Each row was made from one path, in order. Every step used is in the known rows, and no mark comes twice. Write each row's path.
(in the rows, 128 means zero)
Known rows
c/p/u/g: [134 149 157 109 159 118 137 128  78 135 129 152 136 147 139 128 133 137
 156 104 159  97 181 113 124 141 102 117 147 150 118 125 150 145 115 128
 121 122 116  85 169 171]
c/p/u/g/s/y: [134 145 150 105 159 111 143 144  95 118 128 155 126 127 151 135 145 139
 161 100 151  95 178 111 123 141 104 113 121 143 134 123 142 147 109 129
 129 119 114  83 176 163]
s/y/a: [110 147 133 153 201 156 138 122 138  94 138 137 126 102 129  83 142  71
 145  98  81 114 114 162  49 119 151 105  33 122 146 129 133 140 102 118
 181 120 132 111 179 122]
u/g/s/y/c: [ 79 174 108 103 101 141 146 141 138 112 100 138 102  62 161 133 156  99
 168 123  99 117 128 155 109 118 121 155  83 109 171 114 144 128  77 105
 118  91 113 110 155 152]
s/y/c/g/u/p: [103 159 120 102 141 152 148  87 135 138 122 161 121 133 148  77 142 110
 159 103 115 113  60 139  91 119 178 143 136 127 133 120 130 132 150 114
 186 130 148 152 173 122]
s/y: [110 145 100 116 168 154 139  87 145 131 121 153 131 120 133 105 132  69
 125 107  66 111  88 142  74 117 166 141  64 135 134 122 137 135 119 120
 172 106 115 108 210 128]
g/s: [ 82 111 108 135 126 138 149 209  90 126 140 102 117  99 135 146 136 108
 130 108  75 108 145 136 137 122 120 129  48 112 143 141 158 112  77 113
  68  89 135 141 164 156]
b/v/p/u: [106 137 131 100 176 104 147 162 158 196  92  98 150 119 116  74  84 108
 123 108 103  93 203 100 177 123  63 133 178 148 125 139 154 148  82 118
 149 149 111 161 153 121]
c/p: [133 119 143 141 176 116 130 125  86 136 162 153 158 145 134 124 139 122
 139 106 163 107  95 117 109 138 131 125 109 146  97 132 156 124 141 126
 128 130 140 108 184 145]
g/u: [ 90  99  87 137 112 114 140 130  56 151 151 117 125 128 131  86 114  88
 132 100  86 103 189 155  66 101 146 136 119 149 106 148 175 157 112 120
 124 107 133 141 159 183]
v/p/c/g/u: [132 144 169 118 105 128 146 137  90 178 159 119 147 137 106  93 121 168
 170 111 209 122  90 122 118 100 106 127 232 107  90 130 174  99 120 113
 103 159 109 167 191 132]
b/v: [ 80 142  98 124 156 122 132 161 162 150  89 106 139 114 132  95 107  76
 103 114  56  97 178 120 128 115  85 152 135 155 121 143 151 146  93 116
 142 119 128 149 136 124]
g/u/p/c/y/s: [126 105 117 140 113 128 147 156  63 156 145 126 140 146 165 134 130 116
 178  99 143  98 198 120  81 117 132 132 126 131 127 152 181 135 129 113
 123 134 170 132 123 170]
b/v/p/d: [104 140 116  77 176 100 134 128 165 201  96  96 148 100 108  69  99  91
 148 114 116  94 130 110 179 118  57 151 165 129 119 143 149 141 116 111
 145 145 137 155 138 102]
d/p/c/y/s: [130 179 172 128 134 141 142 140 131 218 128 107 132 138 136 172 132 121
 132 135 180 123 145  92  67 128 134 143 177 112 105 121 167  90 162 115
  97 157 146 134 120 139]
b/v/p/u/g: [103 153 132  93 164 104 147 153 165 185  84 102 144 106 126  79  91  98
 131 114 110  95 208 105 169 121  58 141 185 150 135 131 151 150  73 115
 151 148 105 149 146 127]
v/b: [104 131 132 148 173 130 141  90  72 207 155  96 176 189 128 124  91  79
 102 111  88 102  90 161 147 141 119 115  72 154 146 128 164 112  77 114
 100 147 110 133 232 154]
c/g: [ 87 183 133 116  93 168 120 116  85 107 133 128  93 208 134 101 124  76
 118 112 114 112  55 142  88 113 158 146 195 151  96 116 131 103 122 118
  92 106 124 119 180 142]
d/p: [105 155 144 141 151 151 146 100 130 192 142 109 135 132 130 128 119  32
  98 136 137 125 124 105  96 130 172 156 140 132 101 117 150  99 139 123
 125 162 132 126 146 140]
u/g/s/y: [ 86 169 100 110 100 144 143 135 140  93 105 138  97  70 165 143 153  66
 157 123  85 114 132 153  95 116 122 154  68 120 171 114 142 127  66 109
 115  89 103  86 168 155]
g/c/y/s: [100 136 111  91 110  98 134 163  98 180 117 102 132 176 111 127 138 179
 170 114 119 111  98 150 118 124 167 115 152 100 139 126 183 118  99 114
  71  87 174 140 158 162]
u/g: [ 88 184 114 116 104 155 129  97 115 123 102 139 117 109 146 126 133  66
 145 129 103 118 133 157  92 116 126 163 116 132 141 117 154 125  77 110
 114  98 104  87 162 163]
g/s/y/c/p: [ 95 117 121 115 156 122 156 188 125 131 137 135 126  71 144 129 157 153
 156 102 102 109 103 131 133 130 133 123  48 106 153 131 146 125 117 114
 122 104 145 154 173 135]
s/y/c/g/u: [ 92 163 117  96 137 141 141  91 126 146 120 157 115 130 136  68 139 128
 149 104 101 114  65 148  75 110 174 141 145 129 126 118 135 142 152 115
 174 113 137 158 179 127]
d/p/c/g/s/y: [110 185 170 134  95 160 152 138 142 151 135 109 109 123 142 146 153  98
 121 134 176 130 106  96  68 109 147 150 210 108  98 113 143  84 153 122
 105 167 117 135 143 129]
b/v/p/u/g/s: [ 97 142 128  96 156 101 152 179 165 174  88  94 136  92 132  89  98 104
 138 111 105  94 216 102 180 123  51 139 170 143 143 135 151 148  64 114
 137 143 106 150 143 128]
p/v/b: [114 155 111 144  99 126 142 115 159 159 106 113 135 206 120 112 122 114
  99 108  66 103 139 130 154 117  70 136  55 124 143 145 174 126  94 102
 159 140 144 135 160 127]
d/p/c/y: [136 180 158 133 115 144 148 137 145 204 126 101 136 128 122 162 138 119
 128 133 180 128 140  97  67 121 132 138 169 113  98 122 159  83 153 119
 122 161 137 138 136 133]
p/d: [100 159 109  54 145 143 119  93  80 182 105 112 118 131  91 106 124  99
 161 112  89  96  94 152 152 119  98 152 106 100 112 148 145 131 152 112
  93  90 156 112 136 141]
v/p/c/g/s/y: [133 151 169 112 119 136 149 153 122 160 152 123 141 119 112 109 133 168
 169 112 200 123  63 115 131 107 108 125 196  95 111 123 161  89 112 112
 107 154 104 161 205 116]

Write each row's path
[145 133 140 149 145  99 135 113 133 139 145 146 157 191 134 120 144 137
 127 102 150 100 104 109 143 136  82 122  83 140 117 138 167 127 133 116
 163 155 152 113 171 126] : c/p/v/b
[110  87  96 150 120 137 153 125  69 136 156 126 143 137 157 100 120  55
 153 100 114 101 179 131  99 116 157 140 100 144 121 149 167 140 110 120
 151 139 158 130 147 169] : g/u/p
[ 91 181 106  87  80 118 130 119 117 142  94 122 112 135 140 132 149 125
 184 130 129 117 115 163  98 119 142 144 157 108 157 109 170 123  71 107
  87  87 136  95 149 170] : u/g/c/y/s
[ 92 119 119 149 162 140 152 206 122  82 145 112 109  72 143 123 154  96
 149  97  74 109 139 151  98 122 127 105   4 105 163 137 140 125  79 114
 118 103 138 130 165 138] : g/s/y/a
[132 173 155 113 120 138 126 186  93 189 108 122 134 152 126 181 135 213
 162 113 141 111 153 124  72 120  88 121 141 106 122 143 185 106 132 104
  70  96 148 140 139 150] : p/c/y/s
[118 154 130  80 188 125 139  80 136 169 120 167 144  98 121  86 149 151
 171 104 125 110  51 136 119 130 144 135 101 110 130 126 137 142 173 116
 179 120 152 142 172 115] : s/y/c/p/d
[133 156 156 147 100 195 152 148 110 111 131 135 145 168 155 153 149 107
 167 116 168 117  98  98 132 124 134 142 159 106 115 139 151  77 115 117
 118 159 149 124 148 123] : u/p/c/g
[ 99 155 119 101 172 145 145  93 144 169 112 159 141 104 124  87 136 134
 143 109  85 118  76 147 101 122 164 139  88 114 138 124 143 136 139 112
 177 111 138 156 182 122] : s/y/c
[137 180 174 151 132 146 149 155 141 186 134  93 132 118 121 152 142 119
 137 130 189 129 150 107  55 124 122 122 153 104 101 125 158  86 142 118
 125 168 146 140 120 131] : d/p/c/y/a
[103 108 122 122 112  97 145 145  95 131 151 121 161 141 104  97 162 181
 162 115 155 119  78 140 138 116 165 116 178  96 105 129 179 120 103 130
  97 123 146 141 184 155] : g/c/p
[105 150 158  79 173 112 134 123  79 206 125 145 156 111 102  89 143 211
 180 109 169 108  68 134 169 140 111 134 146  96 106 141 159 131 181 110
 120 123 182 175 123 134] : y/c/p/d
[112  96  92 112 119 131 147 108  62 150 145 118 132 134 144  95 125  60
 177  99 118  93 165 135 119 115 135 145 107 128 120 155 161 146 135 118
 142 133 170 121 128 163] : g/u/p/d
[124 148 131 110 152 100 142 171 183 193  94  97 161 105 116 102 107 145
 144 113 143 103 156  99 142 114  50 133 179 133 118 141 164 124  99 111
 152 152 126 171 152 102] : b/v/p/c/y
[153 146 176 107 159 117 140 152 108 227 141 122 164 133 106 134 113 189
 178 113 205 117  99 111 129 126  95 118 164 101 118 132 184  95 121 104
  99 144 133 158 181 128] : v/p/c/y/s
[ 96 182 137  89 122 153 144 138  80 153  85 123 107 143 127 122 109 113
 137 111  78  99 249 135 130 127 100 130 146 138 144 127 148 149  67 120
 103  94  93  95 156 187] : p/u/g
[140 131 122 157 128 165 160 113 159 136 120 128 159 202 154 136 132  59
 140 109 112 104 124  98 185 142 108 143  38 120 156 146 157 100  94 108
 181 176 176 114 147 113] : u/p/v/b
[ 65 172 152 102 108 142 143 178  81 160 120 122 108 141 126  95 139 185
 147 112 128 118  69 146 147 127 139 139 176 106 120 128 145 107 131 106
  83 106 158 200 133 140] : y/c/g/s
[109 162 161 118 152 152 157 124 110 205 123 101 123 149 123 125 106  62
 100 127 124 113 206  94 116 134 152 139 168 136 108 119 144 116 129 130
 118 157 119 123 139 162] : d/p/u
[115 168 169 146 120 158 152 130 131 193 136 105 141 108 124 149 138 102
 111 139 166 133 144  98  79 113 138 150 186 105  89 124 166  89 146 122
 104 168 122 141 135 139] : d/p/c
[141 135 132 142 131 109 132 131 143 111 133 159 138 167 129 118 156 143
 137 104 150 105 119  99 124 127  92 134  93 130 102 143 165 132 148 117
 167 133 162 111 147 125] : c/p/v
[135 134 139  85 176 110 120  97  77 156 144 145 146 137 114 116 145 128
 175 105 167  96  73 123 138 136 102 132 118 122  96 141 147 133 173 123
 114 122 162  96 156 137] : c/p/d
[132 104 103 145  98 129 154 149  81 144 144 121 144 135 151 128 133 114
 174  99 146 103 191 122  80 112 126 128 123 131 119 155 176 129 119 117
 148 139 159 139 143 164] : g/u/p/c/y
[104 189 160 127  62 170 131 162  87 117 121 122 117 159 118 136 147 181
 137 118 144 121 106 131  74  93 103 135 227 106  87 135 162  96 127 114
  71 114 111 145 161 141] : p/c/g
[100 153 169  98 153 113 152 177  79 181 118 142 144 105 127 109 142 227
 172 107 158 107 153 126 170 144 102 120 151 109 132 132 160 139 129 114
 111 120 151 172 127 158] : y/c/p/u/g/s
[ 95 172 126  85 119 145 155 161  97 130  85 120  93 118 141 135 123 116
 146 106  67  96 247 136 131 124  98 124 112 131 166 125 140 151  60 120
 104  88  92  95 162 184] : p/u/g/s/y
[129 141 155 111 152 112 142 161  77 123 133 143 128 134 145 141 141 144
 157 102 156  95 188 111 135 142  96 113 130 143 128 128 149 143 104 128
 107 117 121  90 165 172] : c/p/u/g/s
[100 125 115 117 133 117 156 192 151 118 124 137 115  85 142 125 165 164
 155 100  96 108 116 122 141 124 113 129  41  99 156 136 149 129 119 110
 141 107 155 155 154 125] : g/s/y/c/p/v
[102 181 138  90 109 129 150 169  90 138  87  98 104 147 113 110 127 158
 171 106 102 102 245 154 123 124 100  97 155 115 156 125 153 147  49 121
 106  95 117 107 143 187] : p/u/g/c/y/a
[137 135 115 149 117 175 155 132 171 111 109 141 139 176 149 133 144  64
 149 111 109 109 139  88 167 131 120 155  50 111 141 150 155 103 104 109
 187 155 183 112 120 112] : u/p/v
[113 116 118 127  89  83 150 137 128 135 138 114 159 171 104  95 164 194
 154 112 148 113  87 135 160 112 128 113 159  93 120 133 186 122  97 124
 121 142 155 144 178 143] : g/c/p/v/b
[106 186 160 111 134 152 155 106 120 191 109 108 111 134 137 131 115  50
 112 134 136 116 211 100 108 131 144 149 178 134 121 109 143 119 113 126
 120 155 107 103 130 166] : d/p/u/g
[103 130 121 115 174 105 141 149 173 186 108 104 159 105 121  74  95  86
 125 114 111 102 147 105 160 119  79 146 160 146 120 137 156 137  91 113
 155 152 123 164 157 107] : b/v/p
